Each row was made from one walk, in order. Every step used is in the known rows, and no mark comes twice. Write each row's walk.
Known rows:
dafavaz, pigod, zilineb, vava: [ 28 -34  26 -14 -11  21   7 -22   8   7  11 -23  -8  -3  -9 -22  -4  39
 -12   5 -14  -6  -3   5  13  20 -21   2  55   1   5 -22   8   8 -24  11
  33  13   2 -22 -20  -5  11]
sazi, kelef: [ 10  -5  -5 -22 -25  15   4  -3 -29  -8  -9  -4 -16  12 -12   9  -9  24
  -8 -26  -8  42  -1  17  29   9 -38  35  38  14  23 -25  17  -5   6  -3
  15  19  12 -32   1  -4   4]
sazi, temo, vava: [ 12   1  14 -19  -7  31   0  -7 -46  -4  -2 -28 -11  12  -6   8 -25  18
 -15  14 -26   3 -12  22  53  20 -33  26  40   5  30 -31  -2  31  -3  -4
  -5   6   3 -16 -14   0  10]
sazi, temo: [ 11  -3   2 -14 -14  29  -6  -5 -42  -7  -3 -21  -9  18  -3   3 -24  19
 -10   1 -33  -1 -12  17  29  -1 -32  31  46   7  26 -31  14  21  -1 -11
   1  27  10 -24 -12 -10   8]
dorub, dafavaz, pigod, zilineb, vava, rosef: [ 33 -26  20 -45  -2  14  10 -25 -10   4   4 -21   8   9  15 -29   5  43
 -14  -3  -8 -24   5  13   3   9 -38   7  29   1  23 -20  18  13 -35   3
  33   2   0 -36 -11  -6  10]
babok, ganu, zano: [ 16  14   0 -13 -13   8  10 -11  -3 -20  12  10   1  31  -4   6 -12  17
  -9  -7  -5   5  -3  12 -18  -8 -51  19  43   1  33 -24  12  31 -11 -26
  26  16  -4 -10  -4  -8  15]
rige, gigas, vava, zilineb, pigod, dafavaz, dorub: [ -8 -41  32 -23 -34  11   2 -12   7  -6  32  -8  -6 -11 -19 -23   6  10
   0  -5 -22 -31   0  -3   3   6 -47  36  59  -5  29 -65   6 -18 -10  15
  42  23  15 -32 -56 -29  14]
vava, zilineb, pigod, dafavaz: [  1 -34  33 -40 -31  -3  23  -9 -24  -9  16 -25   5   7 -15 -19 -10  12
  -1 -14 -13 -28   0   7  31 -17 -24  41  32  23  40 -44  27   5  -5   8
  41  -2  18 -24 -21 -17  19]
zilineb, vava, temo, sazi, kelef, babok, ganu: [ 13  -8  -6   5  19   2  14   2   2  -9 -11   7 -20  -5  -8 -28 -22  33
  -5 -21   0  -3  16  37  28   2 -24   6  12   9  21  -7   2 -12  -2 -20
  28  10  -1 -25  18  17   1]
limu, vava, tuleg: [ 20  -2 -18 -22 -31  11  13 -15  14  -4  14 -11  -7  12 -15 -37 -23  23
 -10  31 -31   6 -10   9  15 -24 -19  33  17  13  23 -20   5  14   5  -3
  37  -2  -5 -30   0  -2  14]
zano, ganu, babok, kelef, sazi, temo: [  4   5  18   7  16  16  -4  14   5 -30 -11  -3  -3  18 -24  -5 -19  10
  -6  -7 -15  36  -8  26   7  -8 -24  30  36  -7 -24  -1  10  21 -11 -22
  27   2  11 -30  17  10  11]
rige, gigas, vava, temo, sazi, kelef, babok, ganu, zano: [ 11   4  -1   9   3  13   1   2 -11 -17  -3  42 -27   0 -11   1  -9  26
  -2 -10  -7   2  10  34 -17  17 -62   0  33 -12  23 -20 -10 -14  -7 -19
  18  56 -11 -21  -4   0  14]
zano, ganu, babok, kelef, sazi: [  8   9  11   5  11   6   7  12  23 -29   2   6   0  15 -23 -10 -12  16
  -5 -20  -3  47  -1  21   4  -7 -21  39  31  -8 -29  -1   9   5 -14 -17
  42 -17   7 -37  22   8  10]
rosef, vava, temo, sazi: [ 22  -1   0  -6  -2  24   6  -5 -16   1  10 -29 -17   6  -7  -5 -28  40
   1  -3 -23 -27  15  24  58  20 -27  17   9   9  25 -34  -6  -2  -3  -1
   1  33  -1 -20   3   1   6]
vava, zilineb, pigod: [ -5 -10   6 -22 -19   8  18 -12 -20 -10  16 -21   3  16 -21 -24 -13  20
  -2 -20 -12 -19   2  -4  23 -18 -30  34  31   7  26 -39  28   4  -1   9
  41   6  18 -32 -14 -11  13]
dorub, dafavaz: [ 32   4  -6 -30  -7  13  24 -13 -35  -5  11  -2   5  22  25 -12 -10  29
  -9 -19 -16   3  -7  20  20   1 -34  44  51  -7  47 -30  19   9  -3  -9
  14   3   9 -30 -11   0   8]
gigas, vava: [ 22  -7  -1  -7 -18  23   9 -13 -32  -1  16  -4  -8   5  -5  -6 -11  28
 -15  -2 -25   9   1  11  34   6 -34  35  39   2  23 -44  -7   1  -1  -9
  15   4  -9 -28 -26 -24   3]
rige, gigas, vava, zilineb: [  2  -7   6 -16 -18  36  -1 -11 -16  -8  20   7  -4   4 -32 -12  -6  19
 -13   0 -26   3  10  -6  34  -7 -52  24  46   0  18 -51   4 -10 -14 -11
  21  25   0 -32 -25 -28  11]
dafavaz, pigod, zilineb, vava, temo, sazi: [ 34 -32  26 -18   1  20   3 -19  15   7   8 -30 -19 -20  -2 -21 -18  51
 -10   3 -15 -44   7  19   9  30 -13  -7  17   3   2 -18   2   0 -19  13
  13  25  -9 -17 -10   1   9]
rige, gigas, vava, limu: [  4 -11  -7 -11 -21  33   1 -15 -18  -4  19  15  -9   4 -10 -13 -16  26
 -16  12 -38   7  12   7  16 -18 -43  25  39  -1  45 -44 -11 -10  -9 -12
   6  46   2 -30 -35 -34   7]
zano, ganu, babok, kelef, sazi, nusak: [  7   8  19  14  13   5   1   7  10 -26 -10   5  -7   9 -44  14  -8  14
  -9 -18 -12  47   4  24  18   3 -26  29  25  -6 -23   6  15  17 -17 -15
  30  -7  12 -25  19  21   4]
zano, ganu, babok, kelef, sazi, temo, vava, gigas, rige: [  5  19  38   0  18  24 -15  15  -2 -25  -3  -1  -2  21 -32  -5   2  12
 -12  -3  -9  25   8  39  39   5 -38  24  18   2 -25 -32   3  31 -30  -9
  26 -31 -15 -20  15   6  15]
babok, kelef, sazi, nusak: [  8   2   9  -5   0  12  -3  -2 -28 -17  -1   6 -13   0 -30  22 -19  14
  -8 -17 -16  32  10   4  40  11 -35  23  38   2   2 -14  16  10 -13 -15
  38   7   5 -26   8  18   2]
dorub, dafavaz, pigod, zilineb, vava: [ 46 -32  27 -28   1  14  24 -28  -2   9   9 -12   5   4  16 -33   2  44
 -13   0  -8 -13  -6  13   6  24 -24   7  65 -10  28 -20  12  13 -24   7
  30  10   5 -23 -23   6  12]
dafavaz, pigod, zilineb, vava, gigas, rige: [ 27 -26  35 -15 -16  28 -10 -20   4   9  19 -12  -6   4 -16 -28  19  44
 -14  -5 -16 -23  13  11  21  12 -35   3  43  12  -1 -54  15   7 -41  17
  37  -1 -18 -19 -21 -18  14]
limu, vava, zilineb, pigod: [  4 -13   9 -26 -16   2  22 -14  12   0  23 -23  -1  23 -37 -41 -19  23
   1  -1 -13 -19  -1  -9  16 -24 -27  26  30   1  32 -31  13   4  14  10
  52  -7  11 -28  -9  -7  15]
temo, vava, zilineb, pigod, dafavaz, dorub: [ -3 -23  43 -38 -25  -8  15 -10  13  -9  24 -45   0  -6 -15 -10  -3   5
  -3 -12  -2 -21  -5   5  25  12 -34  45  28   9  37 -53  12  10  -7  26
  41 -28  12 -19 -28  -8  16]
zilineb, vava, gigas: [ 13 -13  -4 -19 -13  41   6  -6 -21  -2  13 -17  -5  20 -13 -36  -2  37
 -14   0 -19 -17  13  22  30 -13 -31  18  34  25  28 -28  11  15 -21 -14
  43 -16  13 -33  -4 -17  12]
zano, ganu, babok, kelef: [ 10  10   6  -1   1  17  18   4  23 -14   1   6   2  25 -28  -9 -12  15
 -15 -14  -2  46  -5  32   2 -12 -22  36  35  -5  -9  -4  12  15 -14 -18
  12 -19  14 -28   3  -4  16]
ganu, babok, kelef, sazi, temo, vava, limu: [  9   8  23  -9  28  15   1   3 -13 -22 -11 -15  -6  11 -18  -1 -20   8
 -14  12 -12  31   6  21  18 -24 -26  22  10   4  31 -11 -10  29 -12 -12
  19  -6   1 -12  16   0  16]
zilineb, vava: [ 17 -17  -4 -16   1  24   7 -13 -25   3  12 -20  -2  16  -2 -31 -12  36
 -16  -5 -23 -11  -1  12  26  -3 -20  21  44   8  22 -27   3   9  -3 -11
  32   0   7 -31 -12  -3   6]
rosef, vava: [ 15  -4   0  -3 -13  24  10  -8 -23   2  12 -21  -4  22 -16  -5 -15  30
  -2  -2 -24  11   5  10  64   9 -34  28  48   7  27 -37   0   6  -9  -2
  22  21  10 -24  -7  -6   9]
tuleg, vava, temo, sazi, kelef, babok, ganu: [ 10   1  -6  10 -13  -5  28  -1  10 -21 -11  20 -21  -1 -18  15 -24  16
   5   2  -7  18  36  35  30   1 -35  24  11  15  26 -19   0 -13  11 -15
  19  -1   8 -23  17  14   6]
zano, ganu, babok: [ 14   7   4   4  -7  12  11   0  13 -15   2 -13  -3  25 -14  -9  -4  24
 -12 -13 -15  26 -10  30   6  -9 -20  44  28  -1  -1 -12  12  10  -6  -5
   7  -5  11 -28   2  -8  10]
zilineb, vava, temo: [ 17 -14  -4 -12  -3  17  13  -7 -20  -3   8 -12  -7  17 -11 -22 -19  35
 -13  -9 -34 -38   0  15  20 -20 -15  18   8  18  19 -25   3   0  -3  -8
  35  19   2 -36 -10   0   4]
pigod, zilineb, vava, temo, sazi, kelef, babok: [ 20 -25  28  -7  16   7   8  -1 -11   4 -11 -21 -17 -18 -18 -23 -14  41
  -6 -15 -10  -1   0  33  27   6 -19  12  17  10   5  -8   3 -14  -7  -1
  31   6   0 -32  12  11   5]
kelef, babok, ganu: [ 10  12  -8  15  -8   1  20   1  -1 -19  11  17  -8  11  -6 -11 -20  14
  -3 -14 -10  22   0  16  29 -17 -31  37  50  -6  22 -23  16   0 -17 -18
  35  -6   1 -23   2  -5   8]
vava, zilineb: [  5   6   6 -28 -16  15   6  -7  -7 -15  12 -21   2  15 -27  -5 -14  17
  -9 -19 -17   9   5  -3  34 -24 -37  37  20  15  23 -39  25   8  -9  -6
  25  -6   6 -25   4 -19  10]

Which walk is each row?
[ 13 -16  20 -28 -34   2  -3  -3  11  -9  19 -27 -10  -2   5   6  -6  13
  -7 -17 -21   5 -11  14   7   7 -31  56  44   7  29 -46  12  -1  -7   7
  22  -7   6 -22 -21 -18   8]  pigod, dafavaz, dorub
[  8   4  20 -17  11  24  -5   4 -37 -18  -4  -9  -9   2 -14   8 -32   9
  -9   8 -12  26  -2  13  52  20 -33  20  43  -2   4 -20  -4  26 -11 -16
  30  -3  -2 -25   6  16  10]  babok, kelef, sazi, temo, vava
[  6   0  13 -14  -8  21   9  -7  -5  -5  12 -31   5  22 -39  -9 -11  22
  -1  -7 -18  11  14  -4  69 -11 -41  24  28  17  27 -42  10   9 -15  -3
  31   7  11 -21   7 -12  11]  rosef, vava, zilineb
[ 12  11  22 -19 -12  38 -15  -6 -48  -4   6 -16  -9  21 -13   3  -3  21
 -17   5 -29 -14   3  28  61  12 -48  26  29  15  25 -64   6  31 -20   2
   0  -7 -17 -12 -15 -13  12]  sazi, temo, vava, gigas, rige
[  6  -1   9 -12   4  23  -9   6 -31 -22  -3  -1  -7   8 -11   2 -31  12
  -4  -5 -20  21  -2   6  30  -1 -32  25  48  -1  -1 -21  12  14  -8 -21
  36  16   5 -31   8   7   8]  babok, kelef, sazi, temo
[  4  10  16   0  11  17   4   7  10 -34 -17  -9  -1   5 -21 -17 -20   4
 -13  31 -16  36 -12  35  24  -4 -18  27   7   7 -24   3   0  40 -21 -16
  31 -14   0 -31  19  24  17]  zano, ganu, babok, kelef, sazi, temo, vava, tuleg
[ 12  18  -2   8  -1  -2  14  -1  -4 -23  11  14  -3  27  -4  -3 -11  16
  -4 -14  -9  15  -9  16 -16 -19 -45  25  49  -8  30 -20  12  18 -15 -18
  42  -1  -3 -17   8  -2  20]  kelef, babok, ganu, zano
[  9   4   1 -15  -1  12   3   4 -15 -21  11   7  -6   4 -10  -3 -24  17
  -3 -19  -9  32   5   2  27  -1 -30  33  43  -2  -3 -21  11  -2 -11 -17
  51  -2   0 -37  11   4   9]  babok, kelef, sazi
[  8  13  28 -19   5  31 -18   7 -41 -16   6   2  -8  11 -18   3 -10  13
 -10  -2 -15   8  13  18  61  13 -47  19  30   7  -1 -52   4  25 -28  -9
  33 -17 -22 -21   5   4  13]  babok, kelef, sazi, temo, vava, gigas, rige
[ 15 -17 -18 -19 -13  22   9 -17 -16  -4   6 -18   1   8   0 -49 -13  31
 -19  20 -31 -15  -5  16  20 -20 -15  23  21  24  17 -24   9  18  -9 -10
  41   3   3 -38  -9   1  11]  zilineb, vava, tuleg
[ 41 -28  25 -31 -11  32  23 -21   4   4  13  -8   2   7   7 -35  12  46
  -9   4  -4 -20   9  21  11  14 -35   5  56   7  35 -21  21  19 -41   5
  43  -6  11 -24 -15  -7  18]  dorub, dafavaz, pigod, zilineb, vava, gigas
[  8 -19  23 -36  -6  21  -5 -15 -22   0   7 -34   8   8 -17 -23  -7  31
 -18   5 -16 -16   2   8  24 -18 -35  19  18  19   4 -24  11  14 -27 -16
  37  -7  -6 -39  -6 -22   5]  pigod, zilineb, vava, rosef
[ 43 -14  23 -29 -19  10  24 -23  -1  -1  10  -4   0   3  17  -2  -2  34
  -6  -9  -7   6  -9  12   8  24 -35  25  62 -14  28 -24  23   9 -23  13
  15  16   4 -20 -20  -1  13]  dorub, dafavaz, pigod, zilineb
[ -1  10  29  -1  26  11   4   8  19 -29 -14 -12   1  12 -29  -3 -27   6
 -13  12 -13  46   3  29  19 -18 -23  25   2   1   9   2  -9  35 -13 -19
  16 -10   6 -20  20   8  12]  zano, ganu, babok, kelef, sazi, temo, vava, limu
[-12  -2  42  -3  25   6  14   8   8 -30  -8 -21   6  14 -44 -21 -16   3
  -2  -1   3  11  -2  17  27  -2 -26  20  22  -4 -16  -7   8  32 -12  -3
  46 -19  17 -27  12  18  19]  zano, ganu, babok, kelef, sazi, temo, vava, zilineb, pigod
[ 21  -4  -1  -3 -20  15  13  -7 -27  -8  13   6 -14   6 -11   2 -17  26
 -12  -8 -37 -16   2  12  29 -10 -28  31   1  11  19 -42  -8  -8   0  -7
  18  23 -13 -32 -24 -20   2]  gigas, vava, temo
[ 44 -23  34 -30  -4  21   9 -26  -5  10  18   0   7  13  11 -37  25  48
 -14  -9 -12 -29  10  20  14  15 -40   7  54   0  23 -52  20  13 -40  14
  35  -5 -14 -19 -23  -7  14]  dorub, dafavaz, pigod, zilineb, vava, gigas, rige
[ 19   8   1  -8   2  21  16  -1  -8  -8   5   2  -5  24 -14  -6  -6  17
 -16 -14  -1  31  -1  25   0 -17 -25  34  42  -1  12 -17  12  11 -12 -11
  17 -15   9 -22  -1 -13  18]  ganu, babok, kelef
[ 13   5   8  -5 -18  31  -6  -5 -26   3  20 -11  -3  30 -20 -10   8  34
  -4 -12 -26  -5  21  15  71   1 -48  27  36  17  22 -69   7   7 -26   5
  25   6  -9 -21  -7 -18  11]  rosef, vava, gigas, rige
[  8  -4   7  -8  -5  18 -15   3 -43 -23  -2 -19 -14   8   1   1 -24  20
  -1  -5 -34  -1  -7   6  33   2 -31  34  43   3   6 -29  12  10  -2  -9
  31  29   3 -31   7   3   3]  kelef, sazi, temo
[  6  11  31   4  25  17   2  12   2 -27 -12 -11  -4  13 -26   0 -20   8
 -10   7  -5  41  -8  32  31  15 -24  24  30  -8 -20   0  -6  32 -14 -17
  21 -17   4 -24  15  20  13]  zano, ganu, babok, kelef, sazi, temo, vava
[ 19  -1   9   3   0  23  -1 -10 -29   5  -2 -30 -24   1 -27  20 -22  37
  -3  -1 -33 -27  20  25  72  31 -32   8   5  12  29 -26  -1  13  -5   1
 -10  43   4  -8   0  14  -1]  rosef, vava, temo, sazi, nusak
[ 13  10   2 -18 -25  26  -9  -5 -28  -7  20   0  -6  23  -8  -6   6  29
 -11 -23 -25  -7  11  17  35 -11 -44  39  29  15  17 -65  22   4 -20   1
  20  -8 -14 -25  -9 -25  10]  vava, gigas, rige
[ 11 -38  20 -29 -37   0  23 -10 -42  -2  16 -16  -6   7   8 -15 -13  19
  -2  -9 -18 -27 -10  21  24   3 -16  44  51  13  40 -38  16   2   2   9
  31  13  17 -27 -32  -9  15]  zilineb, pigod, dafavaz
[ 18  -8 -15 -11 -30  22  10 -18 -25  -9  10  -1  -5  -3   0 -24 -10  22
 -18  21 -36   8  -2  13  27 -10 -27  36  15  17  19 -41  -2  10  -8  -9
  25   5 -13 -34 -23 -19   8]  gigas, vava, tuleg
[ 11   0   4 -13 -37  24   6 -13 -21  -8  19   5  -1  28 -17   6   8  22
  -9  10 -32  -7  34  16  37 -15 -48  40  32  23  21 -72   8   7  -6   3
  26 -28  -4 -24 -13 -20  12]  tuleg, vava, gigas, rige
[ -7 -29  31 -35 -32  -9  10  -7  17 -11  22 -36  -1  -1 -14 -16  -1   9
   2 -26 -13 -23  -4  -1   1 -10 -31  51  34   9  33 -53  27   0  -5  20
  45  -9  20 -27 -27 -18  13]  vava, zilineb, pigod, dafavaz, dorub
[ 17   2  -5 -24 -29  29  11  -4  13  -2  21 -10 -12  24 -29 -23 -14  30
  -5  14 -17   4   7  15  25 -17 -34  29  30  14  33 -24   8  11  -6  -6
  40 -20   4 -26   3 -20  14]  limu, vava, gigas
[  8   6  -9 -36 -20  11  -4  -8  -1  -3  13 -22  -6  25 -21 -17 -22  26
  -9   6 -20  -1   3   6  19 -21 -37  31   5   9  23 -24   6   4   1  -7
  29 -11  -7 -38   7 -19   8]  limu, vava, rosef
[ 21   2  -3 -15 -20   5  17  -4  12  -4  15  -5 -16  21 -27 -11 -30  27
  -4   4 -32 -17  -7   9  16 -24 -19  29   4   7  25 -21  -1  -4  11  -2
  31  15  -7 -30  -1  -3   7]  limu, vava, temo
[  5   2  12 -24  -5  25   2 -11 -28  -8  -3 -30  -6  11 -10   6 -32  15
 -18  19 -31   8  -1  19  40 -11 -31  26  13  14  59 -30  -4  36  -2  -7
  -9  14   5 -12 -10 -11  10]  sazi, temo, vava, limu
[  2 -30  35 -38 -29 -17  13 -10  49  -1  30 -39  -3   6 -31 -33  -8   9
   5  -4 -11 -25  -7  -7  -4 -15 -28  42  34   2  39 -45  12  -1   9  22
  57 -22  14 -22 -22 -14  15]  limu, vava, zilineb, pigod, dafavaz, dorub
